Each row was made from one small tree. The marks that hang from a mark follow it in brackets, in the order of their numbers. Every link used is in the known rows. Write each row's tree.
Known rows
q_572(q_517(q_604(q_495(q_23)))): [ 0.379  0.504  1.219 -1.733 -1.056 -1.856 -6.344 -5.372 -1.049 -0.701
 -0.275 -0.319 -0.995  0.081  0.487 -0.410  3.127  1.477  4.026 -1.639
 -1.540]
q_604(q_495(q_47) q_517): [-1.157 -0.529 -1.646 -0.989 -0.823  1.064  4.242  0.412 -0.372 -2.084
 -0.822 -1.010 -0.464  0.038  0.900 -0.670 -2.832 -0.133 -1.493 -0.187
  0.511]
q_572(q_517(q_604(q_495(q_47)))): [ 0.154 -0.442 -1.079 -3.331 -2.459 -1.751 -0.256 -3.120 -1.473 -2.140
 -1.143 -1.243 -0.384 -0.560  0.661 -0.133  0.755  1.190  2.901 -0.556
 -0.122]
q_604(q_517): [-0.160 -0.614 -0.634  2.247  1.843  1.296  0.936 -2.079  0.063 -1.382
 -0.286 -0.100  1.131 -0.445  1.149 -0.262 -1.784 -0.589 -0.294 -0.581
  0.674]
q_793(q_493 q_495(q_23(q_138) q_47)): [ 0.590  0.499 -1.247 -0.194 -0.338 -0.490  2.141  7.906  0.124  2.095
  0.062 -1.597  0.344  1.890 -0.311  0.104 -1.563 -1.468 -0.945  1.466
 -1.422]
q_47(q_495): [-0.512 -0.729  0.420  2.412  0.996  2.121  0.665  0.813  0.584 -0.944
  0.597  0.717  1.314 -3.043  0.373 -0.208 -1.099 -0.212 -2.859  0.005
 -0.069]
q_23(q_138 q_495(q_47 q_793(q_493))): [ 0.193  0.104 -0.677 -1.572 -0.448  0.040  2.942  5.497 -0.675  1.247
  0.369 -0.106 -0.145  1.195 -1.163  0.738 -1.272 -1.119 -2.738  1.728
  1.122]
q_495(q_23 q_47): [-2.162 -0.681 -1.080  0.491  0.449 -0.012  2.382  1.748  1.507  0.029
 -0.078  0.015 -0.123  0.584 -0.003 -0.557 -1.122 -0.669 -0.274 -0.394
 -0.230]
q_495(q_23(q_138) q_793): [ 0.527  0.925  0.644  0.908  1.661  0.608 -4.337 -0.818  0.665  2.540
  1.597  0.417  0.230  0.690  0.268  0.350  0.947 -0.002 -0.372  0.671
 -0.896]
q_495(q_23(q_138) q_47 q_793): [-0.411  0.118 -0.712 -0.550 -0.027  0.337 -0.345  1.859  0.841  1.768
  0.946 -0.535 -0.229  1.122  0.656  0.289 -0.215 -0.332 -0.516  1.024
 -0.216]
q_517(q_604(q_495(q_23 q_47))): [-1.007 -0.107 -0.608 -2.176 -1.587 -1.005 -0.314 -0.634  0.006 -0.400
 -0.209 -0.996 -1.362  0.888  0.318 -0.639  0.795  0.709  0.994 -0.901
 -1.053]
q_517(q_572 q_604(q_495)): [ 1.115  0.038  0.586 -0.240 -0.566 -0.985 -2.509 -6.248 -1.002 -2.144
 -0.762 -0.250 -0.004 -1.206  0.003 -0.441  1.480  1.207  2.706 -0.825
 -0.813]
q_23(q_495(q_47)): [-2.624 -1.572 -0.887  1.025  1.150  1.522  5.672  4.644  0.808 -0.616
 -0.147  1.521 -0.212  1.574 -0.157 -0.046 -1.626 -1.169 -1.614  0.769
  1.334]
q_604(q_495(q_47 q_793) q_517(q_572)): [ 0.267 -0.560 -0.187 -1.317 -2.333 -0.506  3.644 -3.374  0.032 -2.506
 -1.675 -1.106 -0.577 -1.263  0.790 -0.225 -0.762  0.680  1.782 -0.958
  1.754]
q_517(q_572): [-0.147 -0.445  0.191  2.431  1.522  0.111  0.425 -3.856  0.485 -1.592
 -0.650  0.574  1.163 -1.683 -0.179 -0.450 -0.350 -0.298  1.603 -0.277
 -0.082]
q_517(q_572 q_604): [ 1.498 -0.847  0.490  1.423  0.322 -1.030 -1.873 -6.075 -0.237 -2.071
 -0.894 -0.294  1.025 -1.345  0.635 -0.120  1.418  0.180  3.626 -0.818
  0.157]
q_495(q_23 q_793): [-0.521  0.597  0.420  1.504  1.907 -0.540 -1.903 -2.512  1.621  1.921
  0.942  1.042  0.388 -0.090 -1.076  0.482  1.324  0.201  0.826 -1.361
 -0.116]
q_23(q_138 q_495): [-0.754 -0.467  0.419  2.024  2.743  3.061 -0.159  3.088 -0.457  0.685
  1.098  1.874  0.027  2.086  0.719  0.099 -0.674 -1.010 -2.427  2.335
 -0.196]
q_793(q_495): [-0.016 -0.403 -0.838  3.524  3.079  0.685  3.050  2.455  1.079  1.499
  0.332  1.064  1.868  1.179 -0.878  0.714 -0.613 -0.686  0.673  0.077
 -0.335]
q_138(q_23(q_495(q_47 q_793))): [-0.770 -0.452 -0.473  0.570  0.046  1.984  3.747  5.293  0.299  0.796
  0.254  1.518 -0.481  1.190  0.507  0.451 -1.197 -0.506 -3.137  2.156
  1.609]
q_572(q_517(q_604)): [ 1.340 -0.560 -0.011 -0.086  0.317 -1.531 -3.440 -5.566 -1.045 -1.488
 -0.600 -0.358  1.106 -0.797  0.792  0.261  1.655  0.542  3.843 -0.925
  0.038]
q_793(q_493): [ 0.131  0.995 -1.300  0.561  1.639 -0.920  0.646 -0.930 -0.465 -0.050
  0.016 -0.167  1.557 -1.763 -2.123 -0.234 -1.853 -0.814 -1.863 -0.492
 -0.702]

Write each row's tree
[ 1.011 -0.166 -0.739 -3.773 -2.847 -2.617 -0.344 -4.482 -1.140 -0.948
 -0.848 -1.141 -0.354 -0.726 -0.105  0.681  1.841  1.748  3.765 -1.241
  0.925]  q_572(q_517(q_604(q_495(q_47 q_793))))
[-1.671 -1.287 -0.784  0.457  0.972  2.480  3.476  6.197 -0.239  0.002
  0.463  0.899 -0.402  2.139  1.123 -0.040 -1.999 -1.341 -2.726  2.694
  0.491]  q_23(q_138 q_495(q_47))
[ 1.666  1.266  1.655 -0.284 -1.182  0.529 -4.764  2.169 -0.201  1.561
  1.272 -0.851  0.287 -2.760 -0.299  0.224  0.294  0.027 -3.213  0.303
 -0.994]  q_47(q_495(q_23(q_138) q_793(q_493)))
[ 0.077  0.535 -0.845 -0.868 -0.971  0.171  3.427  5.941 -0.599  0.789
 -0.190  0.404 -0.271  0.335 -0.945  0.351 -1.619 -0.800 -4.061  1.922
  1.361]  q_138(q_23(q_495(q_47 q_793(q_493))))
[-0.839 -0.837 -0.430 -0.064  0.631  1.662  2.951  4.650  0.298  1.274
  0.745  0.986 -0.345  2.311  0.379  0.870 -0.744 -0.764 -1.516  2.096
  1.462]  q_23(q_138 q_495(q_47 q_793))
[ 0.483  0.887 -0.075  1.904  1.721 -1.351  0.493  3.389  0.887  2.171
  0.042  0.021  1.022  0.942 -1.953  0.143 -0.020 -0.896  0.580 -0.903
 -1.339]  q_793(q_493 q_495(q_23))
[-0.357 -0.588 -0.939  1.350  0.629  1.091  2.482  7.349  1.015  2.075
  0.518 -0.434  0.143  2.861  1.067  0.153 -0.931 -1.089  0.222  1.846
 -1.141]  q_793(q_495(q_23(q_138) q_47))
[ 0.623  1.116 -0.984 -2.130 -1.096 -1.307 -0.641  2.594  0.043  1.790
  0.467 -1.676 -0.079 -0.031 -0.820  0.171 -0.915 -0.588 -1.509  0.611
 -0.547]  q_495(q_23(q_138) q_47 q_793(q_493))
[ 0.627  0.940  1.665  0.370 -0.912 -0.766 -2.354  0.778  0.825  0.940
  0.617 -0.192  0.511 -3.295 -1.528  0.192  0.604  0.240 -2.057 -1.609
 -0.190]  q_47(q_495(q_23 q_793(q_493)))
[-1.179 -0.706  0.662 -0.669 -2.330 -0.081  1.829 -1.372  0.377 -3.039
 -1.761 -1.197 -1.676 -0.224  1.604 -1.406 -0.547  0.273  1.582 -0.950
  0.139]  q_604(q_495(q_23 q_47) q_517(q_572))
[ 0.857  0.276  0.053 -1.826 -0.658 -1.512 -4.260 -6.086 -1.891 -1.407
 -0.477 -0.346  0.007 -0.666  0.224 -0.088  1.939  1.443  3.328 -0.912
 -0.938]  q_572(q_517(q_604(q_495)))
[-0.490 -0.955 -0.477 -0.639 -1.988  0.314  4.019 -1.737 -0.478 -3.655
 -1.969 -1.226 -0.628 -0.886  1.414 -1.068 -1.918  0.197  0.852 -0.323
  0.900]  q_604(q_495(q_47) q_517(q_572))
[ 1.105  0.875  1.494 -2.343 -1.486 -2.721 -6.743 -6.753 -0.676  0.412
 -0.002 -0.211 -0.904  0.105 -0.022  0.414  4.329  2.178  4.927 -2.119
 -0.664]  q_572(q_517(q_604(q_495(q_23 q_793))))
[-1.279 -0.162 -0.666 -0.133  0.109 -0.764  1.971  0.522  1.938  1.282
  0.231  0.024 -0.089  0.385 -0.542  0.223  0.125 -0.132  0.496 -1.085
  0.615]  q_495(q_23 q_47 q_793)
[ 0.067 -0.109  0.798  1.502  2.412  2.139 -0.827  1.810 -0.019  1.824
  1.491  1.979  0.068  1.885  0.060  0.869  0.516 -0.450 -1.482  1.654
  0.723]  q_23(q_138 q_495(q_793))
[-0.048  0.268  0.658  2.135  1.813  2.157 -0.195  2.275  0.031  1.490
  0.976  2.386  0.006  0.981  0.100  0.571  0.225 -0.121 -2.802  1.776
  0.906]  q_138(q_23(q_495(q_793)))
[ 0.352 -0.758 -0.627 -1.557 -2.454 -1.475  1.560 -3.331 -0.707 -2.708
 -1.372 -1.239 -0.497 -0.935  0.361 -0.568  0.234  0.815  2.493 -0.393
  0.045]  q_517(q_572 q_604(q_495(q_47)))
[-1.608 -0.931 -0.808  1.079  0.412  2.802  3.923  6.635 -0.151 -0.442
 -0.065  1.403 -0.516  1.585  1.058 -0.335 -2.126 -1.050 -3.829  2.883
  0.727]  q_138(q_23(q_495(q_47)))
[ 1.205  0.733  0.408  0.259 -0.535 -0.404  0.042  0.249  0.064  0.229
  0.433 -0.245  1.514 -4.288 -1.704  0.487 -0.594  0.117 -2.788 -1.046
  0.451]  q_47(q_495(q_793(q_493)))
[ 0.786  0.239  1.988  1.132 -0.075  2.119 -4.329  1.345  0.804  1.610
  1.742  0.275  0.138 -1.660  1.276  0.275  0.810  0.331 -2.289  0.659
 -0.652]  q_47(q_495(q_23(q_138) q_793))
[-0.482  1.185  0.329 -0.299  1.099  1.605 -4.629  0.062 -0.552  1.320
  1.380  0.268 -0.935  1.108  0.390 -0.765  0.000  0.282 -2.093  1.079
 -2.742]  q_604(q_495(q_23(q_138)))
[-0.981  0.125 -0.139 -1.771 -1.574 -0.201  1.717 -0.690  0.813 -0.097
 -0.357 -0.938 -1.406  0.477  0.545 -0.212 -0.259  0.619  0.362 -1.484
  0.670]  q_604(q_495(q_23 q_47 q_793) q_517)
[ 0.328 -0.182  0.735  0.791 -0.165  0.767 -0.073 -4.839 -0.726 -3.087
 -1.280 -0.357 -0.190 -1.364  0.972 -0.928 -0.654  0.458  1.118 -0.806
  0.051]  q_604(q_495 q_517(q_572))
[-0.015  0.516  0.507  0.606  1.467 -0.688  1.358  1.318  0.032  1.280
  0.347  1.499  0.457  0.300 -2.706  0.789  0.250 -0.601 -1.277 -0.560
  1.256]  q_23(q_495(q_793(q_493)))
[ 2.663  1.718  0.068 -3.834 -2.094 -4.093 -4.739 -6.398 -2.400 -0.215
 -0.618 -1.284  0.330 -1.762 -1.898  0.681  2.539  1.767  3.251 -1.975
 -0.270]  q_572(q_517(q_604(q_495(q_793(q_493)))))
[ 0.432  0.491  2.263  0.296 -0.981 -0.547 -2.663 -5.483  0.511 -1.146
 -0.707 -0.178 -1.131 -0.650  0.588 -0.541  1.755  1.108  2.936 -1.947
  0.368]  q_604(q_495(q_23 q_793) q_517(q_572))
[ 0.548  0.256  1.670 -0.220 -1.040 -1.436 -4.897 -5.730 -0.331 -1.481
 -0.579 -0.240 -1.062 -0.386  0.296 -0.884  2.671  1.259  3.766 -1.461
 -1.453]  q_517(q_572 q_604(q_495(q_23)))
[-0.841 -0.203 -0.795 -0.971 -0.103 -0.973  5.166  3.833  0.352  0.627
 -0.301  0.558 -0.031  0.624 -2.316  0.758 -0.829 -0.843 -1.711 -0.143
  1.872]  q_23(q_495(q_47 q_793(q_493)))
[ 0.457  0.187  0.389  2.793  2.475  1.406 -1.535  4.376  0.787  2.777
  1.186  0.527  0.615  2.766  0.735  0.266  0.078 -0.821  0.483  1.344
 -1.821]  q_793(q_495(q_23(q_138)))
